Each row was made from one walk, in order. Every step used is in the known rows, and no mark comes twice. Write each row's walk.
(in the rows, 128 means zero)
Known rows:
v > x > t: [175 168 109 121 132 168 115 164  79 148 117  72 145 125 138 142 123 147
  89  91  94 137 125 131  81 147 144 180 104 160 166 108 129 131 171 115
 117 159  68 106  95 118 111 170 125 121 124 131 124  98 129 114 109 155
 109  91]
t > x > e > n > l > p: [158 105  98 159 127 212 107 160 102 152 111  89 156  90 113 122 128 105
 111 117 121 121 156 164 108 135 121 188 124 189 154 105 154  96 153 111
 170 153  48 139 114  97 125 171 140 131 116 120 147 129 113 129 116 203
 144 101]
t > x: [153 139 104 111 109 149 130 149  74 116 126  95 145 108 110 138 114 127
 110 136 110 111 146 163 103 150 127 179 104 150 159 113 167 108 174 131
 144 170  59 154 115 115 148 160 127 139  97 109 144  92 103 105 109 179
 104  96]
l > n > q: [156 126 121 141 117 185  96 178  79 138 128 104 182 110  89 117 113 139
 109 114 113 117 131 143  92 148 131 190 102 168 158 123 140 114 152 122
 151 137  64 178  99  89 108 175 139 135 129 110 147 129  90 122 108 172
 147 117]
t > p > l > n: [158 143 107 141 141 218 115 207  62 147 114  90 130 104 132 101 118 139
 107 129  93 109 147 143  80 144 103 171 124 162 132 134 147 102 159 147
 171 108  87 161 120  72 104 172 117 137 148 111 132 103 137 101 111 171
 142 102]
j > w > v: [135 159 133 130 169 148 120 161 120 152  91 127 147 139 103 114 134 129
 109 127 121 144 140 147 130 138 123 178 127 140 157 125 131 114 135 156
 116 138  78 148 102 102 122 194 155 137 124 151 166 105 122 117 115 141
 122  90]
g > q: [160 137 101 126 113 146 102 181  87 146 105  92 155 118 110 158 121 127
 102 138 120 107 131 138  93 145 121 185 104 151 142 125 131 117 144 127
 146 150  76 171  89 128 118 172 117 183 108 114 146 114  92 116  95 180
 115 121]
q > g: [148 142  91 110 125 137 110 139  75 139 111 101 131 135 105 131 112 150
 114 129 139 152 142 165  76 152 116 178 116 162 129 122 140  89 157 139
 144 152  60 173 119  89 116 159 149 147 121 127 135 105 117 127 120 170
 122 106]
h > n > q > g: [149 139  86 113 105 159 106 143  73 136 113 106 173 128 116 130 108 142
 101 139 139 141 147 151  75 135 132 188 132 177 139 115 132  83 131 134
 139 157  54 179 113  77 115 154 147 153 118 108 148 113  85 140 141 194
 151 110]
c > x > e > n: [151 147 112 168 141 149 144 159  92 141 108 101 185 124 106 124 145 137
  77 113 122 110 136 139 143 140 149 189 114 141 173  89 139 132 137 135
 161 141  68 154 118 111 117 190 161 144  97 158 143 110 109 111 101 165
  87  90]
h > n: [145 154 114 141 118 175 123 179  89 132 101 104 171 122 136 142 112 143
 112 144 122 127 142 130 110 129 131 182 143 149 136 111 149 100 127 144
 162 151 100 140 109 107 133 166 162 148  93 121 138  85  98 117 136 164
 120  97]
q > n: [148 132 103 142 120 168 115 179  71 143 117  98 146 113 114 132 126 141
  90 135 113 132 129 149  89 163 111 189 146 155 156 118 164 109 148 139
 156 137  81 149 126 111 122 174 149 140 128 120 151  84 106 124 110 150
 107  91]
a > j > w: [140 162 127 135 144 149 145 148 102 139 108 121 156 144  76 120  94 146
 120  96 122 149 116 173 118 142 116 173 116 131 157 117 171 116 142 144
 111 147  88 145  88 127 116 179  97 131 108 148 146 122 120 107 130 152
  96  92]
j > a: [144 120 103 121 135 120 124 162  65 127 128 102 142 136  90 129 106 131
  96 133 128 150 140 153 113 128 122 181 138 142 149 115 136 118 170 137
 129 140  84 173  84  99 135 160 130 132  96 128 162  82  88 104 120 160
 109  88]
f > p: [143 130 108 156 137 169 103 168 108 153 120 113 138 122 114 122 112 149
 125 131 110 142 120 148  83 147 128 186 120 165 146 118 177  78 166 143
 178 127  88 162 110 125 129 159 123 128 119 112 157 113 119 110 120 164
 118 104]
w > j: [148 138 121 135 135 155 118 164 102 138 105 100 152 125 100 137 113 155
 113 123 100 132 131 154 108 160  95 177 108 151 146  99 171 102 160 150
 125 149  67 148 121 116 130 164 134 126  87 130 144  95 125 116 117 164
  92 117]
e > x: [145 154 102  95 126 154 137 153  75 122 117 112 156 130 115 122 123 139
 118 111 116 132 136 139 102 151 128 176 123 136 151 126 193 115 156 133
 146 175  78 145 123 114 146 152 141 167 116 120 133  98 110 105  89 157
  77 100]
v > x > e: [163 143 112 131 133 155 114 130  99 139 107  91 146 128 113 131 120 142
  86 107 121 121 125 143 104 118 154 183 111 158 161 111 126 141 152 115
 120 151  72 124 110 112 129 193 131 132  89 146 142 114 111 105 144 160
  97 100]
n > l > p > t > x > c: [159 129  97 117 125 181 117 176  76 150  97  63 137 109 114 110 139 123
 120 112  96 132 150 160  85 148 115 189 112 172 146  95 161 108 177 124
 143 142  37 117 101  83 148 153 102 135 129  91 162 107 122 100 109 202
 136  92]
a > j > w > v > x > e > n > q: [153 153 113 139 156 169 134 115 125 165 109 117 195 128  84  99 125 118
  52  72 118 116 111 144 121 137 149 188 122 156 202 101 128 127 117 121
  85 149  47 156  96 106 116 212 130 120 106 155 165 135  93 132 131 179
 120  87]
h > n > q: [149 133 107 132 108 172 105 170  92 131 110 107 199 116 118 129 115 137
 105 145 115 124 139 137 102 121 143 190 128 169 151 115 137 104 132 127
 144 156  72 166  96 106 125 159 137 153 106 101 157 112  81 122 138 183
 141 110]
c > x: [153 147 107 123 137 147 130 172  69 124 121 111 156 136 103 141 126 143
 112 128 112 128 122 148 104 143 140 174  99 140 164 102 156 121 169 141
 145 148  67 155 113 103 125 160 156 153 132 139 155 102 118  91  85 147
  89 113]
f > p > t > x: [149 145  99 129 118 174 124 158  85 131 130  70 136 102 138 109 120 140
  96 137  90 123 124 155  83 165 133 196 101 162 167 100 174  86 176 153
 159 158  61 146 105 111 122 146  80 127  99  91 152 104 133 102  97 214
 104  88]
f > p > t: [144 138 107 147 137 174 100 177 102 153 114  75 140 115 135 104 125 157
 104 137  95 148 108 142  82 159 130 199 111 168 148 105 159  84 165 160
 171 136  80 155  93 110  96 150  86 134 108 102 150 113 144 102 100 188
 109  98]
a > j: [149 146 109 134 132 156 120 147  97 142 116 103 144 138  82 134  85 142
 119  89 107 144 103 158  88 148 115 174  99 157 147 105 169 106 162 136
 125 150  67 160 102 130 124 166 133 130 107 131 130 108 119 110 119 167
  92 109]
x > t > p: [166 168 101 140 115 157 102 170  80 151 112  62 149 117 139 118 121 139
  97 110  95 148 132 134  98 136 115 181  84 177 137 115 133 105 172 134
 154 139  59 133 106 115 105 163 104 111 123 105 121 102 157 122 126 199
 125  85]
g > q > n > l > p: [164  99  81 145 115 222  77 206  83 167 110  93 139  95 120 148 126 105
 109 133 118 131 130 152  58 146  97 191 144 190 141 124 157  94 144 115
 167 137  62 147 107  94 112 164 134 165 166 103 165 125 105 139  95 189
 156 122]
g > q > n: [160 132  89 136 104 166 109 195  67 152 114  88 151 107 117 155 127 126
  72 137 117 107 125 136  81 163 108 194 141 151 156 123 152 118 131 130
 151 137  78 160 114 119 116 181 129 176 124 112 152  95  88 135  92 174
 114 103]
e > n > l > p > t > x: [159 122  91 125 121 219 119 176  83 139 117  65 150  79 132 109 133 115
 100 132  97 116 140 161  92 170 117 193 120 176 161 101 164  82 168 135
 164 172  45 140 103  82 106 145 108 144 116  97 146 112 131 119  73 223
 134  95]
g > q > n > l > p > t > x: [170 116  76 117  93 219 102 196  63 145 126  54 136  77 141 135 131 102
  84 137  98 112 132 155  61 170 107 199 122 182 162 107 162 100 155 129
 151 165  36 138 104  87 107 152  86 160 136  84 159 116 120 126  69 235
 136 105]
e > x > v: [144 165 100  83 129 163 137 160  80 137 120 105 145 117 120 116 135 121
 106  99 109 141 147 127 105 128 135 187 150 156 161 117 170 124 144 129
 133 154  53 145 115 116 176 161 148 170 112 131 140 102 119  97 114 142
  87 100]
g > q > n > l > p > f: [162  92  83 129 122 200  76 223  87 157 112  87 114  92 110 130 134  88
  84 154 108 128 122 133  48 136  92 206 140 189 131 132 180  79 157 140
 153 131  73 147 103 117  88 156 113 182 158  96 179 140 107 110 102 181
 144 136]
a > j > w > v > x > t > p: [170 203 104 118 146 174 129 139 100 169 111  87 138 140 136 111 110 127
  71  64  87 150 102 133  87 140 118 173  95 159 175 109 141 112 153 139
  85 140  54 104 105 102 107 193 106  88 137 139 134 106 160 129 126 187
 121  77]
h > n > l: [145 123 103 137 118 212 105 196  90 145 104 101 159 110 133 142 119 139
 139 154 108 137 150 157  94 112 129 170 151 170 137 112 150 105 135 143
 150 164  88 143  98  93 139 154 147 175 114 119 151  99  88 110 138 168
 134 111]
t > x > e > n > l: [151 109 101 154 121 192 123 161  91 145 115  82 161  90 114 125 137 123
 107 129 109 112 162 176 122 124 136 179 129 170 171  99 145 124 146 129
 148 168  53 150 107 103 146 175 126 157  95 129 150 114  88 114 126 191
 117  89]
x > e > n > l: [146 109 107 166 134 189 108 172 106 159 101  88 165 101 109 123 141 135
 114 132 115 129 150 169 124 120 131 180 134 173 156 106 132 123 138 132
 152 156  69 156  99 104 129 177 134 162 102 139 150 118  94 115 131 173
 118  96]
t > p > l > n > h: [164 117 109 123 156 198 101 200  56 145 116 108 129 101 133 110 133 150
 110 131  96  93 152 168  85 124 124 167 123 177 144 130 157  99 150 150
 145 136  79 169 116  53  92 154 113 149 142 112 132 100 142 114 115 193
 131 104]

Which walk is each row?
[156 104 120 144 166 213  97 205  70 155 123 122 125 107 127 114 131 158
 121 125  92  99 149 171  74 136 137 174 139 177 158 120 176  97 147 151
 157 126  91 169 110  66  95 154 116 147 144 117 144 107 132 111 107 174
 130 108]	f > p > l > n > h
[154 131 101 121 110 168  98 150  64 142 131 105 160 126  91 118 106 144
 101 111 135 136 139 161  66 158 120 188 107 175 146 123 134  94 149 124
 142 140  47 191 114  63 103 169 148 138 137 116 138 128  94 141 116 182
 156 115]	l > n > q > g
[156 117 110 136 138 204 100 201  71 144 124  99 164 107  99 106 124 138
 113 127  94 110 147 152  83 143 129 179 121 175 158 127 131 121 157 129
 146 124  67 184  92  83 103 164 115 151 147 107 155 127  97  98 106 163
 151 119]	p > l > n > q
[146 138 118 172 136 151 126 152 109 148  97  91 179 112 106 118 137 140
  87 115 128 114 146 141 142 139 135 191 124 152 155 106 128 119 133 130
 164 142  77 155 112 120 118 193 147 139  79 142 133 109 106 125 125 169
 102  85]	x > e > n
[155 140 118 149 135 132 124 153  88 132 113 100 162 139 100 134 132 143
  99 119 121 133 128 146 126 117 157 182  88 151 166  90 127 153 150 134
 142 139  59 143 112 111 123 184 144 136 104 154 149 119 123  94 122 160
  83 106]	c > x > e
[178 140 111 132 157 198 112 216  36 150 129  92 139 109 144 119 147 150
  95 101  77  99 147 155  87 130 138 167 101 175 174 102 151 130 155 146
 136 135  59 144 109  49  78 153 114 137 166 124 124 102 165 110  89 192
 119  97]	c > x > t > p > l > n > h
[145 122 108 127 139 122 134 161  76 132 126 102 147 136  87 132 101 141
  93 120 111 150 141 158 117 144  94 180 136 138 155  93 155 113 167 147
 107 139  72 161  99 100 138 161 125 111  81 135 162  74 101 111 127 171
  94  98]	w > j > a
[164 180  90 115 110 160 124 160  68 140 118  71 155 120 147 111 126 133
  96  92  93 147 133 126  95 141 117 178  90 163 148 118 168 109 166 130
 149 160  56 123 120 111 122 155 106 128 130 105 111  99 158 118 101 205
  98  81]	e > x > t > p
[176 163  81 111 145 198 116 184  63 155 111  61 120 112 161 113 132 137
  89 121  71 126 142 137  65 128 124 166 117 178 150 124 128 113 180 133
 126 136  65 125 103  97 103 155  78 132 150 109 134  95 159  93 117 180
 121  91]	v > x > t > p > l
[160 131  76 112 124 195 100 165  50 149 125  91 139 115 111  97 114 139
  99 124 115 127 149 161  52 145 109 181 117 188 136 133 129  85 156 134
 146 124  45 198 121  48  95 160 111 139 160  98 144 124 120 127 122 202
 168 114]	t > p > l > n > q > g
[153 170 117  99 169 168 131 143 109 150 103 125 135 138 121 123 130 129
  87 115 114 128 123 139 103 141 136 173 135 133 175 129 136 115 143 141
  90 153  80 126 108  92 130 197 153 134 131 155 170  99 111 116 111 134
 117  94]	j > w > v > x
[149 130 114 166 156 230 110 214  80 157 124 104 127 112 124 104 117 149
 123 123  90 114 142 146  70 155 119 177 143 166 147 123 169  99 156 148
 182  97 100 162 113  88 106 171 123 134 150 116 146 113 122  95 108 150
 138 105]	f > p > l > n
[180 156  72 101 124 207 102 163  40 156 134  71 138 116 137 103 120 139
  70  92  99 127 142 148  33 149 123 178 109 193 158 125 120 102 163 121
 118 131  37 156 115  45  84 167  99 122 174 105 130 124 131 128 118 205
 169 101]	v > x > t > p > l > n > q > g
[161 127  91 125 119 195 121 187  63 152 103  58 134 101 122 110 145 121
  98 110  93 129 147 160  73 162 108 195 137 172 158  92 175 108 166 128
 151 133  38 109 119  78 146 159 108 130 140  91 169  90 119 113 103 201
 136  79]	q > n > l > p > t > x > c
[155 127 106 153 132 151 120 149  92 140 120 101 210 114  90 115 141 132
  72 115 119 107 133 144 130 132 158 194 101 162 188  93 125 132 141 122
 143 147  44 179 103 108 116 179 134 145 109 134 161 132  91 114 105 180
 110 103]	c > x > e > n > q
[159 109 125 128 162 197 102 205  58 146 115 114 133 107 120 121 137 156
 119 127  99  92 162 171  89 131 136 170 131 168 154 123 153 118 147 149
 139 142  84 167 106  60  91 155 127 161 139 126 133 102 126 111 105 166
 122 109]	p > l > n > h
[147 115  94 167 126 209 117 170 102 160 120  62 157  82 131 102 144 134
  96 133  91 120 141 169 103 141 139 194 129 182 181  88 155 104 144 149
 162 160  57 149 100  98 124 163  87 148  97 114 157 124 113 112 116 220
 113  84]	f > p > t > x > e > n > l
[154  93  95 135 133 203  82 209  89 151 115  93 109  97 108 110 129 100
  98 150 102 149 125 144  54 135  95 202 143 193 130 130 189  71 172 149
 156 131  75 138 115 112  89 150 131 154 162 102 176 130 122 102 114 160
 138 127]	q > n > l > p > f
[158 135 113 141 119 162 109 142  99 131 108  58 148 104 125 109 126 122
  90 116 117 128 136 145 114 139 139 202  84 179 153  96 126 120 157 125
 151 152  39 124 107 107 106 174  96 111  81 112 136 127 148 113 119 220
 111  90]	l > p > t > x > e
[154 107 105 123 138 157 101 172  64 143 118 111 144 107 115 137 140 151
  93 137 113 113 139 173  89 141 130 184 142 169 165 117 171 109 141 142
 137 161  71 156 122  86 108 154 137 156 126 121 149  83 118 137 108 175
 102  94]	q > n > h
[144 122  94 145 162 195 108 192  94 156 112 103 117 119 127 111 124 147
 128 147  87 132 143 157  74 139 126 174 146 173 144 124 164  90 170 152
 170 115  90 167 105 117 119 148  95 147 141 108 164 110 129  84 118 155
 119 108]	f > p > l
[155 100 103 139 139 211  78 182 100 155 106 102 132 109 109 132 116 122
 148 130 117 153 135 162  80 130 108 178 122 191 125 125 153  86 171 120
 165 145  64 145 103  94 118 151 143 142 150 112 155 129 125 115 110 175
 152 125]	n > l > p
[166 166 115 141 132 144 125 187  66 141 125  81 163 138 121 144 133 147
 105  96  93 145 130 133 103 146 146 181  83 154 174  87 130 141 170 136
 137 145  57 127  97 114 109 164 138 129 139 138 131 103 142 101  84 155
  94  95]	c > x > t
[159 142  96 125 115 198 127 187  76 144  90  66 154 107 136 114 134 123
 118 119  98 126 157 148  89 139 122 190 133 168 143  87 165  99 152 129
 153 144  52 102 109  75 153 152 118 136 116  90 158  95 110 108 122 209
 145  86]	h > n > l > p > t > x > c
[159 169  91 105 117 143 117 179  73 133 119  68 129 115 137  94 133 113
  73 117  86 147 124 110  83 130 114 196  94 164 139 126 192  93 178 154
 138 150  67 124 113 134  96 146  90 147 125  95 131 114 155  89 109 188
  91  96]	e > x > t > p > f
[171 164  86 125 148 184 123 201  52 149 114  69 134 122 148 115 141 139
 101 122  71 132 146 139  85 128 126 165 103 173 153 108 131 122 179 146
 142 126  57 141 105  99  99 149  87 137 160 116 139 101 168  84  98 180
 113  96]	c > x > t > p > l
[152 147 102 106 113 156 131 161  72 118 120  62 144 102 127 119 124 135
  96 140  94 119 135 156 100 164 132 190  97 153 161 105 153 107 173 148
 138 176  52 147 100 103 121 149  91 140  90 100 141  95 128  99  88 205
  94  91]	p > t > x
[154 113 109 163 137 215  90 181 111 165  92  58 158  93 129 101 143 128
  99 119 111 144 130 145 107 141 124 201 120 191 142  98 119 103 146 136
 169 148  57 136  92  86  81 165 109 140 113 118 141 137 147 120 101 211
 135 101]	x > e > n > l > p > t
[154 157 106 111 122 131 141 165  70 134  99  62 148 121 113 112 138 139
 102 113  95 120 147 148 105 159 128 190 105 140 155  93 157 122 172 135
 136 143  49 127 105 101 152 163 100 134  94  98 154  82 110  92 111 190
 104  77]	p > t > x > c
[179 168 100 132 144 231 120 205  51 157 123  66 128 106 155 109 124 140
  86  95  76 109 140 129  64 146 121 171 121 168 154 124 137 118 165 129
 141 117  81 121 111  70  92 177 109 117 158 116 120 101 148 104 107 171
 145  91]	v > x > t > p > l > n
[159 102  81 132 106 202  94 210  68 163 117  85 141  98 116 154 133 123
 104 149 105 118 135 163  66 142 106 182 151 171 157 121 154 121 137 132
 140 151  70 161 101 104 129 164 118 194 146 110 167 107  79 126 102 177
 126 115]	g > q > n > l
[163 112 115 141 143 169 112 147  91 144 104  81 166  86 129 109 152 130
  70 113 118  91 148 163 127 142 147 203 107 181 171  93 145 103 135 133
 149 174  43 141 112  81  82 161 110 133  83 119 130 113 147 140 100 238
 108  85]	l > p > t > x > e > n > h
[153 136  86 118 150 184 111 186  74 141 103  88 122 110 133 105 125 134
 116 151  86 126 149 156  86 123 110 166 124 173 127 134 141  95 174 150
 153 127  77 166 112 101 117 149  91 150 135 103 150  98 146  89 122 177
 123 105]	t > p > l
[149 157 100 111 118 180 126 165  89 148 133  68 128  92 138 105 131 122
  89 123  86 133 136 139  88 145 140 204 134 179 177  94 156 100 157 151
 144 141  40 147  99 113 154 153  91 133  96 104 158 106 138  96 118 189
 110  88]	f > p > t > x > v
[155 124  89 116 130 190 101 171  54 145 126 100 145 121 100 110 117 145
 105 121 121 129 155 165  57 151 119 180 127 181 144 126 126  99 152 132
 137 129  50 197 110  56  94 161 128 149 157 112 145 127 103 119 114 175
 160 117]	p > l > n > q > g
[157 174 109 117 119 154 130 170  73 136 119  77 163 128 131 126 132 142
 109  81 100 149 141 128 101 154 134 182 105 153 161 110 164 136 161 125
 136 168  63 117 105 124 127 157 126 142 125 120 110 102 136 113  88 165
  83  84]	e > x > t
